Each row comes from the steps of one walk. Every step used is in the known rows, and no mark comes twice. Write the walk behind each row, first mark first.
(in the rows, 128 means zero)
Known rows
terul, nuka, lolol, rinan: [129 131 140 141  35 160 144 102 118 169 137 147 118  84 119 134 138 119
 138 136  83  95 121 137  96 108 146 115  98 132 129 116 118 113 132 112]
fovol, nuka, terul, rinan: [124 120 135 177 147 161  98 108 109 200 128 123 134 118 131 145 141 121
 138 138 194 112 140  96  53  75 143 103 138 128 128 133 120 127 160 177]
kofom, nuka, gedal, rinan: [107 128 120 167  70  87 129 152 141 168 133 109 141  98 133  95 183 106
 121 136  12 134 140 124  88 107 148 115 138 134 120 145  88 106 140 111]
rinan, gedal, nuka: [114 168 128 144 140 116 109 145 128  85 107 116 146 110 151 115 161 129
  96 108  80 118 133  97 118 143 111 120 142 128 117 133 139 142 137  82]
kofom, nuka: [124 121 128 160 113 100 119 130 133 153 137 119 139 100 127 104 158 115
 122 128  90 131 127 126 106  98 125 124 137 129 130 134 128 127 127 105]
lozo, rinan, gedal, nuka, kofom: [120 162 143 180 128 124 112 139 135 142  98 120 145  83 148  95 175 128
  63 110  53 129 134 109 104  99 138 124 116 125 123 111 156 143 163  86]
lolol, rinan, kofom: [149 128 152 180  26 120 112 122 131 142 148 125 126  94 134 120 125 118
 119 114 109 109 131 125 143 123 139 122 148 123 119 126 130 125 105 105]
kofom, nuka, terul: [113 112 122 173 108 104 110 112 126 194 130 125 152 112 123 108 178 104
 127 130 102 123 126 113  70  81 141 118 132 120 134 145 120 139 136 131]
lolol, rinan, lozo: [140 117 144 158  40 153 134 105 125 114 140 137 114  87 133 116 101 130
 172 123  87 117 136 118 121 108 138 116 120 134 126 137 125 132 108 102]
lozo, nuka, lolol, rinan, terul: [104 119 159 202   4 135 146  97 120 160 142 134 128  75 110 144 149 104
 131 105  69 103 154 126 100 120 169 115  78 130 132 126 116 130 123 143]
rinan, terul, nuka: [ 78 131 136 160 105 145 108  91 116 120 143 137 133  93 124 123 129 119
 165 116 109 133 135 132 104 119 122 115 114 130 136 124 130 132 124 126]
lozo, rinan: [142 138 140 156 114 137 142 126 129 161 113 124 126 115 123 118 128 127
 112 123 129 145 132 141 127  98 142 131  98 132 135 113 131 125 149 149]
kofom, nuka, terul, rinan: [130 115 134 179 104 129  95 104 124 193 132 111 139  80 125 113 162 104
 143 125 100 118 128 113  56  38 147 110 132 126 136 146 113 124 153 143]
terul, nuka, lozo, rinan, kofom: [ 94 122 123 180  85 151 103  97 124 188 137 127 129  60 131  90 120 114
 111 124  48 142 119 134  99  85 153 104  95 125 139  93 140 113 142  72]
lolol, nuka, terul, rinan: [135 134 131 171  55 187 121  86 117 171 138 113 122  88 123 139 140 124
 144 124 141 115 146 109 103  39 151 107  86 125 133 137  99 112 140 151]
terul, nuka: [110 134 129 123 125 150 127 109 121 134 136 134 125  92 125 127 132 130
 130 129 132 128 122 140 114 107 119 124 116 130 130 111 124 114 126 110]
rinan, kofom, nuka, terul: [111 115 129 203  99  81  91 110 133 183 147 127 163 102 129  98 167  94
 113 116  92 126 118 116  90 102 150 122 159 115 126 139 134 147 122  82]
terul, nuka, lozo, rinan, lolol: [ 82 127 121 166  89 185 110  97 121 180 123 134 126  56 126 105 110 115
 147 124  65 132 131 138  81  85 146  86  83 128 146  97 133 112 161  87]
lolol, nuka, fovol, rinan: [114 136 114 166  99 146 156 129 132 153 143 102 123 113 131 131 166 131
 133 126 152 130 153 131 135  73 146  92  67 138 124 151 110 119 114 156]
gedal, nuka, kofom: [105 138 129 168 112 119 112 134 140 130 132 126 140 105 141 113 169 131
  69 130  67 118 133 110  96 117 129 120 153 118 121 121 142 139 143  63]
lozo, rinan, gedal, nuka, lolol: [130 173 136 167 113 124 136 135 129 140  90 124 146 107 139 110 161 118
  89 111  52 123 130 111 102 130 149 122 101 132 125 119 142 146 170  96]
terul, rinan: [149 132 142 136 124 160 111 118 125 129 128 111 111  86 130 136 109 130
 149 123 124 121 130 125 109  75 138 119 124 135 130 127 119 112 147 139]
lolol, rinan, kofom, nuka, fovol: [137 117 150 213  24  93 114 122 135 174 160 114 138  61 132  98 173 109
 121 110  66 113 128 130 116  76 141 103 155 129 120 142 107 120  92  95]
terul, rinan, fovol, nuka, kofom: [107 110 161 183 153 184  85 130 119 148 138 129 128  75 144 143 144 134
 137 129  69 101 133 114  65  89 154 101 155 136 116 110 144 126 137 129]
terul, nuka, lolol, rinan, gedal: [129 141 138 135  54 157 128 108 117 150 122 146 127  76 131 126 145 118
 140 122  61  91 121 125  99 116 144 115  96 132 124 119 129 121 132 101]
lozo, rinan, fovol, nuka, lolol: [110 127 152 187 131 157 140 136 116 181 115 147 143 121 128 139 149 122
 121 130  70 117 130 130  81 144 168 112 113 143 122 103 143 140 151 151]
rinan, kofom: [123 129 135 161 117 102 107 123 135 125 144 128 141 117 135 116 122 117
 114 116 114 131 121 129 142 145 140 129 156 122 121 124 140 139 113  80]
gedal, rinan, kofom, nuka, lolol: [108 132 122 173  66  87 127 136 144 151 148 121 148  97 127 110 152  87
 113 131  71 112 127 134  91 171 159 113 156 129 115 138 113 122 141  54]
fovol, rinan, gedal, nuka: [114 167 117 145 167 109 114 167 134  97  99 102 141 127 154 124 160 126
 104 115 125 121 142 102 113 134 128 110 110 133 114 147 166 150 159 122]
fovol, nuka: [119 123 126 159 156 126 119 135 118 160 136 130 135 140 134 136 136 133
 118 142 181 124 138 111 103 134 120 118 147 132 122 123 135 130 134 141]
terul, nuka, fovol, rinan: [ 97 130 119 133 159 137 138 124 126 156 133 115 124  97 130 127 162 126
 138 130 143 130 129 149  97  75 135  95  90 140 128 135 118 116 129 151]
lozo, nuka, fovol, rinan: [ 93 120 133 167 144 118 153 134 131 157 133  99 129  89 122 139 174 120
 106 106 149 133 153 145 106  79 155 102  70 138 127 137 114 118 120 170]
nuka, lolol, rinan: [149 124 138 149  28 141 147 119 126 166 128 141 120 118 121 138 133 115
 139 134  70  92 127 123 109 134 160 117 112 129 126 133 119 128 137 131]
nuka, fovol, rinan, kofom: [111 126 123 165 156  97 126 141 139 149 140 107 139 122 139 121 158 115
 129 118 132 134 131 137 121 109 154  98 128 135 118 151 133 141 120 133]
lolol, rinan: [152 128 145 153  37 143 133 127 125 147 133 124 114 103 128 131 131 129
 131 124 126 107 136 125 130 106 128 122 123 129 126 131 119 117 119 146]
rinan, fovol, nuka: [ 92 116 143 164 163 155 113 146 113 131 135 142 143 125 137 145 147 133
 138 127 101 111 132 118  93 156 129 110 159 139 114 117 142 138 115 140]
fovol, rinan: [127 132 118 129 155 121 132 150 133 136 118 114 124 143 134 139 130 125
 132 132 166 130 139 129 122 120 145 118 100 132 125 142 155 140 151 164]

Which walk is each row?
[ 95 118 142 168 121 124 149 114 126 151 141 111 132  75 118 131 175 123
 103 102 118 132 145 144 111  83 139 110  95 135 130 128  91 111 104 141] -> lozo, nuka, fovol
[118 121 156 171 106 170 119  87 124 102 140 113 112  35 126 130  92 127
 162 105  94 134 145 124  97  57 156 117  91 139 131 124 119 118 126  96] -> terul, rinan, lozo, nuka
[105 135 125 174  79  89 117 144 144 133 151 110 145  88 131 104 151  98
 107 124 107 123 134 136 107 153 136 116 161 128 115 136 110 117 130  63] -> gedal, rinan, kofom, nuka
[121 124 123 157 142 127 132 129 118 179 131 146 139 150 129 143 140 119
 124 148 134 109 131 108  84 157 150 114 133 134 122 125 136 139 148 126] -> fovol, nuka, lolol
[109 147 122 184  12 121 141 133 140 144 154 112 136  96 138 112 154 117
 117 125  50 135 155 123 145 123 161 114 117 128 112 136  86 103 118  81] -> lolol, nuka, gedal, rinan, kofom
[109 108 155 186 109 171 107  85 130 119 143 122 115  26 131 120 107 127
 143 110  53 128 143 121  84  48 169 116  99 133 129 116 131 126 129  75] -> terul, rinan, lozo, nuka, kofom
[107 122 138 159  94 125 153 113 127 158 131 132 133  96 111 144 147 111
 105 114  91 117 138 134 104 130 165 130  82 130 130 117 120 126 131 115] -> lozo, nuka, lolol
[137 122 142 146 122 170 110  95 126  95 133 121 111  69 136 121  78 131
 189 122  85 131 130 118 101  74 147 115 122 140 130 135 123 130 135  97] -> terul, rinan, lozo
[130 158 144 171  58 129 123 138 125 120 119 109 134  78 148 113 184 130
 106 102  71  99 139 104 112 101 115  97 136 134 115 148 105 125 115 115] -> lolol, rinan, gedal, nuka, fovol
[102 117 104 166  45 167 123 106 126 160 148 118 119  95 130 112 127 127
 128 134  62 126 144 108 126  96 148  95  81 126 135 124 119 111 122  96] -> lolol, nuka, lozo
[ 96 133 124 158 152 121 124 122 130 155 146 115 134  88 136 119 157 118
 129 120 138 133 125 151 107  88 143  96 111 136 122 132 128 124 120 113] -> terul, nuka, fovol, rinan, kofom
[107 110 146 183 111 150  90 111 121 176 130 118 146  74 127 122 171 107
 156 118  43 108 125 117  47  55 152 104 141 132 130 141 118 130 138 143] -> kofom, nuka, terul, rinan, fovol
[ 70 121 130 158  98 141 162 108 132 104 145 117 127  60 123 120 139 114
 141 113 110 135 154 142  91 127 144  98 100 145 122 141  78 109 115  95] -> gedal, rinan, lozo, nuka, fovol
[139 141 148 185 106 114 124 123 135 159 127 123 138 103 129 108 124 117
 102 112 118 147 125 140 139 114 154 134 122 126 127 107 141 133 136 105] -> lozo, rinan, kofom
[ 88 143 121 187   8 136 143 119 131 134 147 115 133 103 132 119 158 117
 152 127  38 137 168 118 127 119 155 103  92 133 122 146  80 106 126 131] -> lolol, nuka, gedal, rinan, terul
[120 129 135 154 114 179  97  92 120 162 117 125 133  92 125 146 115 109
 182 118 148 108 138 118  66  72 153  95 129 123 137 142 116 133 167 149] -> nuka, terul, rinan, lolol
[112 117 132 198 117  73 106 123 140 162 159 112 154  80 134  90 174 104
 118 110  65 134 119 133 111  94 139 107 167 129 122 142 114 134  99  69] -> rinan, kofom, nuka, fovol
[108 144 126 175  49 155 131 118 133 141 137 129 138  96 131 128 130 125
 170 118  64 129 156 120 133  99 151 100 111 126 125 135 107 124 131  96] -> rinan, lolol, nuka, gedal
[ 97 147 122 127  98 152 136 138 135 101 126 123 131 105 126 141 111 109
 156 126 160 111 151 142 105 176 127  96 139 131 123 136 101 116 154 104] -> gedal, rinan, lolol
[ 97 155 119 146  46 173 148 127 133 107 140 120 127  93 124 144 116 114
 152 125 166 111 164 140 123 154 128  92 111 131 121 135  92 106 142  95] -> gedal, rinan, lolol, nuka
[132 135 135 142 141 159  89 101 116 154 105 117 136  97 138 130 143 114
 152 112 110 109 128  98  77  70 149 110 117 124 130 144 124 132 155 160] -> nuka, terul, rinan, gedal
[127 146 143 165 111 153 135 123 131 148 110 130 132  99 122 123 109 120
 148 113 142 136 141 144 118 110 142 112 105 130 135 113 135 135 160 130] -> lozo, rinan, lolol
[103 117 117 144 167 125 142 122 135 120 130 118 128 116 139 116 135 125
 178 126 109 140 135 129 101  95 153  91  99 144 125 160 127 146 121 134] -> nuka, fovol, rinan, lozo
[ 89 132 134 167  66 113 153 141 134 150 132 110 132  84 124 130 167 115
  97 113  59 136 159 136 108 114 159 123  95 133 121 127  81  93 134 134] -> lozo, nuka, gedal, rinan
[112 126 119 211  23 156 122 100 131 184 148 115 128  75 132  94 124 118
 106 121  48 142 142 117 136  83 165 102  75 123 135 109 130 115 127  77] -> lolol, nuka, lozo, rinan, kofom
[143 127 151 190  97 113  82 117 135 145 151 101 132  55 134 108 127 109
 133 113  81 126 123 124 103  71 147 119 157 130 124 130 128 121 128  79] -> terul, rinan, kofom, nuka
[111 148 118 161  99 161 133 136 135 124 128 115 127 116 131 147 114 123
 162 124 177 120 160 131 130 114 146  93  79 131 125 142 149 141 147 130] -> fovol, rinan, lolol, nuka
[122 127 122 185 130  73 104 150 143 153 140 106 144 109 138 109 147 105
 116 122 120 134 131 128 117 113 155 118 128 129 119 143 168 148 135 100] -> fovol, rinan, kofom, nuka
[132 123 135 148 119 165 104  98 118 174 120 119 126 106 125 139 133 117
 151 125 135 115 129 113  72  61 152 112 121 124 135 140 111 123 157 167] -> nuka, terul, rinan
[111 115 116 166  91 149 116 119 128 190 117 119 123  99 130  98 120 119
 117 132  47 141 129 121 101  94 157 102  88 128 143 111 133 118 156 127] -> nuka, lozo, rinan
[ 87 133 133 124 107 158 137 153 129  94 127 126 132 112 131 142 143 119
 138 126  88 108 137 145 102 182 132 108 145 139 114 130 107 114 126 131] -> gedal, rinan, fovol
[110 145 116 162  24 140 158 135 135 146 142 112 127 106 132 120 159 125
 125 137  58 132 160 122 136 111 152 112  93 132 118 139  79  93 127 118] -> lolol, nuka, gedal, rinan
[111 119 149 178 101 160 118  93 116 175 129 112 129  66 115 147 147 113
 117 104 141 118 147 123  75  46 161 118  87 125 136 124 105 111 142 163] -> lozo, nuka, terul, rinan
[ 98 117 131 142 128 151 110 106 129 155 141 143 129  78 131 114 151 129
 106 137  92 121 121 137  96  90 135 123 121 121 129 102 143 121 130  81] -> terul, nuka, kofom
[123 125 149 183  14 137 117 108 121 133 141 128 121 100 125 127 131 119
 163 115 105 113 147 119 121 116 132 112 120 129 131 140 123 132 118 164] -> lolol, rinan, terul
[ 91 132 131 166 165 112 136 138 128 138 120  99 136  80 135 133 185 120
 108  94 132 128 154 133 108  82 151 100  71 139 123 141 126 126 118 162] -> lozo, nuka, fovol, rinan, gedal
